Every row comes from one small tree of marks. Brackets hold a mark, then the marks that hang from it, in alphabetical order. Every link used is in the known rows. Which tree was each row made from?
Known rows:
[ruso pabosag]: [  7  -7   8 -13  15  -8   9 -14 -24 -23  34   4   5   4 -14 -19 -32  -3
  22  23 -13  -8]
[tezu [meziv basetu [bokal tokufu]]]: [  3 -13   0 -11  26   3   6 -26 -19  -1  11 -23   1  16 -25  -5 -33  -5
   7   6   0 -32]
[ruso [pabosag nisav] pizu]: [  6 -21   8  -5  13 -12   5   3 -11 -14  28   7  11   5   6 -25 -29  -8
  27  27   6   7]
[pizu [ruso pabosag]]: [ -1   0   3 -16  21 -10   1 -19 -31 -17  29  -2   4   2 -10 -15 -48  -4
  10  15 -25 -12]
[pabosag bokal]: [ -2  -9   0 -24   9  -6   3 -19 -27 -13  14  -4   2   3 -13  -5 -31   5
  14  25 -11 -15]
[ruso [pabosag [bokal tokufu] nisav] pizu]: [ 15 -37  12   0   9 -14 -12  -1 -14  17  30  -7  -3  10  -4 -13 -37  -3
  31  29  25   4]
[tezu [meziv [bokal tokufu]]]: [ -2 -13  -5 -13  12   1   2 -18 -22  -1  19 -13  -1   3 -20  -4 -25  -6
  -1  11  -1 -33]
[meziv bokal]: [ -2   4  -1 -10  13  -5  13 -28 -22 -24  10  -4   9  -2  -9  -7 -30  -6
   9  17 -14 -20]
[meziv basetu [bokal pabosag tokufu]]: [  8  -8   8   9  32  -5   2 -36 -24  13   6 -17   2  14 -23  -5 -35  -7
  18   8   5 -12]
[ruso [pabosag bokal]]: [  9  -9  10 -14  10 -12   1 -18 -27 -10  27  -1   1   3 -25  -9 -42   4
  33  26  -6  -8]
[meziv basetu [bokal pabosag] tezu]: [  1  24   6  10  31 -10  13 -46 -16  -7 -15 -13  12   6 -34   0 -41  -4
  30  -3  -9  -5]
[pizu [ruso [pabosag nisav]]]: [  5  -4   5 -12  19  -7  -1 -18 -26  -6  29  -1   6  10  -2 -14 -34  -2
  16  13 -18  -5]
[pabosag [bokal tokufu] nisav [ruso pizu]]: [ 15 -51   2  -1  14  -5 -14  -4 -13  21  16 -11   1  17  -1   1 -17  -5
  17  31  32  -3]
[basetu [meziv tezu]]: [-11  -9  -2 -17   8  -2  12 -19 -23 -30   4 -15  18  -3 -10 -18 -44  -5
   9  11 -16 -16]
[bokal [pabosag ruso] [tokufu basetu]]: [ 15 -30   7  -3  26   7  -6  -6 -26  15  32  -5  -9  19 -19  10  -7   2
  10  42  11 -11]
[tokufu [basetu meziv] [bokal [pabosag ruso]]]: [  6 -43  13 -11  27  15  10  -4 -20  -5  31 -11   8  14 -12  -5 -18 -10
  25  36   8 -16]
[pabosag [bokal [tokufu basetu]] nisav ruso]: [ 26 -38   8 -11  17  11 -11  -9 -19  21  32 -16 -14  27  -9  21  -5   9
  17  48  17 -15]
[bokal pabosag [tokufu [basetu [meziv tezu]]]]: [ -3 -16   6  -4  14   2   1  -9 -27   3  16 -20   0   3 -18  -2 -38   2
  12  28   1 -12]
[bokal [pabosag nisav ruso] [tokufu basetu]]: [ 21 -35   9   1  24  10  -8  -6 -21  26  32  -4  -8  27 -10  11   7   3
  15  41  18  -5]
[basetu [meziv bokal]]: [-10 -15  -1 -13   6  -2  11 -22 -28 -27   4 -14  23  -6  -5 -16 -44 -10
   9  15 -10 -24]
[pabosag [bokal tokufu] nisav]: [ 11 -27   4 -12   9  -2  -9 -18 -24  16  24 -10  -7  17  -6  -2 -17   5
  13  26   8 -12]
[basetu [meziv bokal tezu]]: [-10   2  -2  -4   8  -5  14 -32 -20 -29  -7 -20  22 -10 -16  -9 -51  -9
  15   4 -12 -21]
[pabosag [bokal [tokufu basetu]] ruso]: [ 20 -33   5 -14  18   8  -8 -10 -24   9  32 -17 -15  19 -17  20 -19   7
  13  49  10 -22]
[pizu [ruso [pabosag [bokal tokufu] nisav]]]: [ 14 -20   9  -6  15  -9 -18 -22 -30  25  32 -15  -7  14 -11  -2 -43   4
  21  15   1  -8]

Which tree is each row?
[ 10 -48   3  10  21  -7 -11  -1 -16  27  16   0   6  17  -1  -8  -5 -11
  14  24  33   7] : [bokal [pabosag nisav [ruso pizu]] tokufu]
[  1  -2   5 -17  15 -14  -7 -23 -34  -6  21  -8   1   1 -19  -5 -57   3
  23  17 -17 -12] : [pizu [ruso [pabosag bokal]]]
[  5  23   2   0  30  -5  19 -46 -11 -25  -8 -20  10   7 -24  -2 -46  -5
  22   2 -16 -16] : [meziv basetu bokal tezu]
[ 15 -27   2 -13  13   1  -5 -20 -21   4  11  -4   7  20 -13   7  -8   4
  23  26   9  -9] : [pabosag bokal nisav ruso]
[-13   4   1   5  10 -10   8 -33 -25 -11 -14 -14  25 -12 -26  -9 -47  -9
  22  -2  -4 -10] : [basetu [meziv [bokal pabosag] tezu]]
[  9 -42   8   4  29  -1   5  -5  -5   9  23   6   9  16   1 -13  -3 -19
  29  20  25   7] : [tokufu [bokal [pabosag nisav [ruso pizu]]]]
[ 11 -20   8  -7  18   6  -4  -4 -24  20  35  -2 -10  19  -3   1  -3   6
  12  40   7  -5] : [bokal [pabosag nisav] [tokufu basetu]]
[  3 -32   2   3  20  -8  -2  -2 -15   8   6   9  17  11   0 -11  -4 -10
  20  24  21  10] : [bokal [pabosag nisav [ruso pizu]]]
[ 14 -23  11  -9  34  12  11 -11 -15  -2  39   0  -7  18 -17   5  -5  -6
  26  38   3 -11] : [tokufu basetu [bokal [pabosag ruso]]]
[  1  -9  -2 -18  13   9   4  -8 -20  -4  29 -16 -10   5 -16  10 -22   2
  -1  32  -4 -36] : [tezu [meziv [bokal [tokufu basetu]]]]
[ -4   1  -2 -17  24   2  15 -27 -18 -19   1 -15  10  10 -23  -7 -33  -3
  12   6 -11 -29] : [tezu [meziv basetu bokal]]
[ -7   4   1  -8  27  -4  10 -28 -23  -2  -6  -9  14   8 -33  -6 -29  -4
  21   0  -3 -18] : [tezu [meziv basetu [bokal pabosag]]]
[ -5 -29  13 -18  21  11  15  -4 -22 -12  34 -10   4   5  -5 -15 -29  -7
  22  34  -5 -15] : [tokufu [basetu meziv] [bokal pabosag]]
[  4 -10  11 -17  28   9  16  -8 -17  -9  41   1  -9   9 -10  -5 -15  -3
  21  37  -8 -11] : [tokufu basetu [bokal pabosag]]
[  2 -32  -1 -12  14  -9  -1  -5 -17  -9   5  -5  10   3  -8  -1 -31  -5
  17  33  14  -7] : [pabosag bokal [ruso pizu]]
[ 11  11   6  18  37  -6   9 -49 -14   0 -17 -15  15  14 -41   9 -31  -8
  33  -3   3  -6] : [meziv basetu [bokal [pabosag ruso]] tezu]
[  8 -23  10  -6   7 -16  -3  -2 -14  -1  21   1   8   3  -3 -14 -37  -3
  38  29  13   7] : [ruso [pabosag bokal nisav] pizu]
[  9 -24   4  -1  21   0  -2 -16 -23  11  12   7  11  19 -13  -3   5  -3
  19  19   9   2] : [bokal [pabosag nisav ruso]]
[ -8   8   5   0  12  -1  11 -23 -22 -14  -4 -17  16  -9 -22   5 -44  -2
  23  20  -7 -14] : [tokufu [basetu [meziv [bokal pabosag] tezu]]]
[ 20 -29  14  -5  32  15   8  -9 -11  10  38   1  -5  26  -8   6   9  -5
  30  36  10  -5] : [tokufu basetu [bokal [pabosag nisav ruso]]]
[  2 -22   5 -15   6   4  -2 -12 -24  -1  17 -32  -5   4 -16   8 -50   7
  15  36   0 -22] : [pabosag [bokal [tokufu [basetu [meziv tezu]]]]]
[ 27 -24  17  -9  11   2  -9  -6 -20  18  46 -11 -17  19 -13   7 -26  10
  33  47   9  -8] : [ruso [pabosag [bokal [tokufu basetu]] nisav]]
[  6 -34  -1  -7  17  -2   3   0  -9 -10  13   2  14  13  10 -11  -8 -10
  12  29  14  -1] : [pabosag nisav [ruso pizu]]
[ 12  -4   3  23  26  -8  -5 -39 -18  18  -1 -13   3   6 -38  14 -23  -8
  20   3  14  -9] : [meziv [bokal [pabosag ruso] tokufu] tezu]
[ -2  -2   3  -4  25   0   7 -28 -19  10  -6  -7  16  17 -25  -5 -15  -1
  26  -1   3 -11] : [tezu [meziv basetu [bokal [pabosag nisav]]]]
[ 11  -8   4  -1  29  -1   8 -35 -20  -4  13 -23   0  16 -14  -7 -39  -7
  11  13  -2 -22] : [meziv basetu [bokal tokufu]]
[  3 -36   6   1  31  -4   9  -5  -9  -1  23   4   7   7  -9 -15 -16 -19
  24  21  18   0] : [tokufu [bokal [pabosag [ruso pizu]]]]
[ 10 -15  13 -13  26  11  13  -8 -12   3  41   3  -7  18  -1  -4  -1  -2
  26  36  -2  -4] : [tokufu basetu [bokal [pabosag nisav]]]
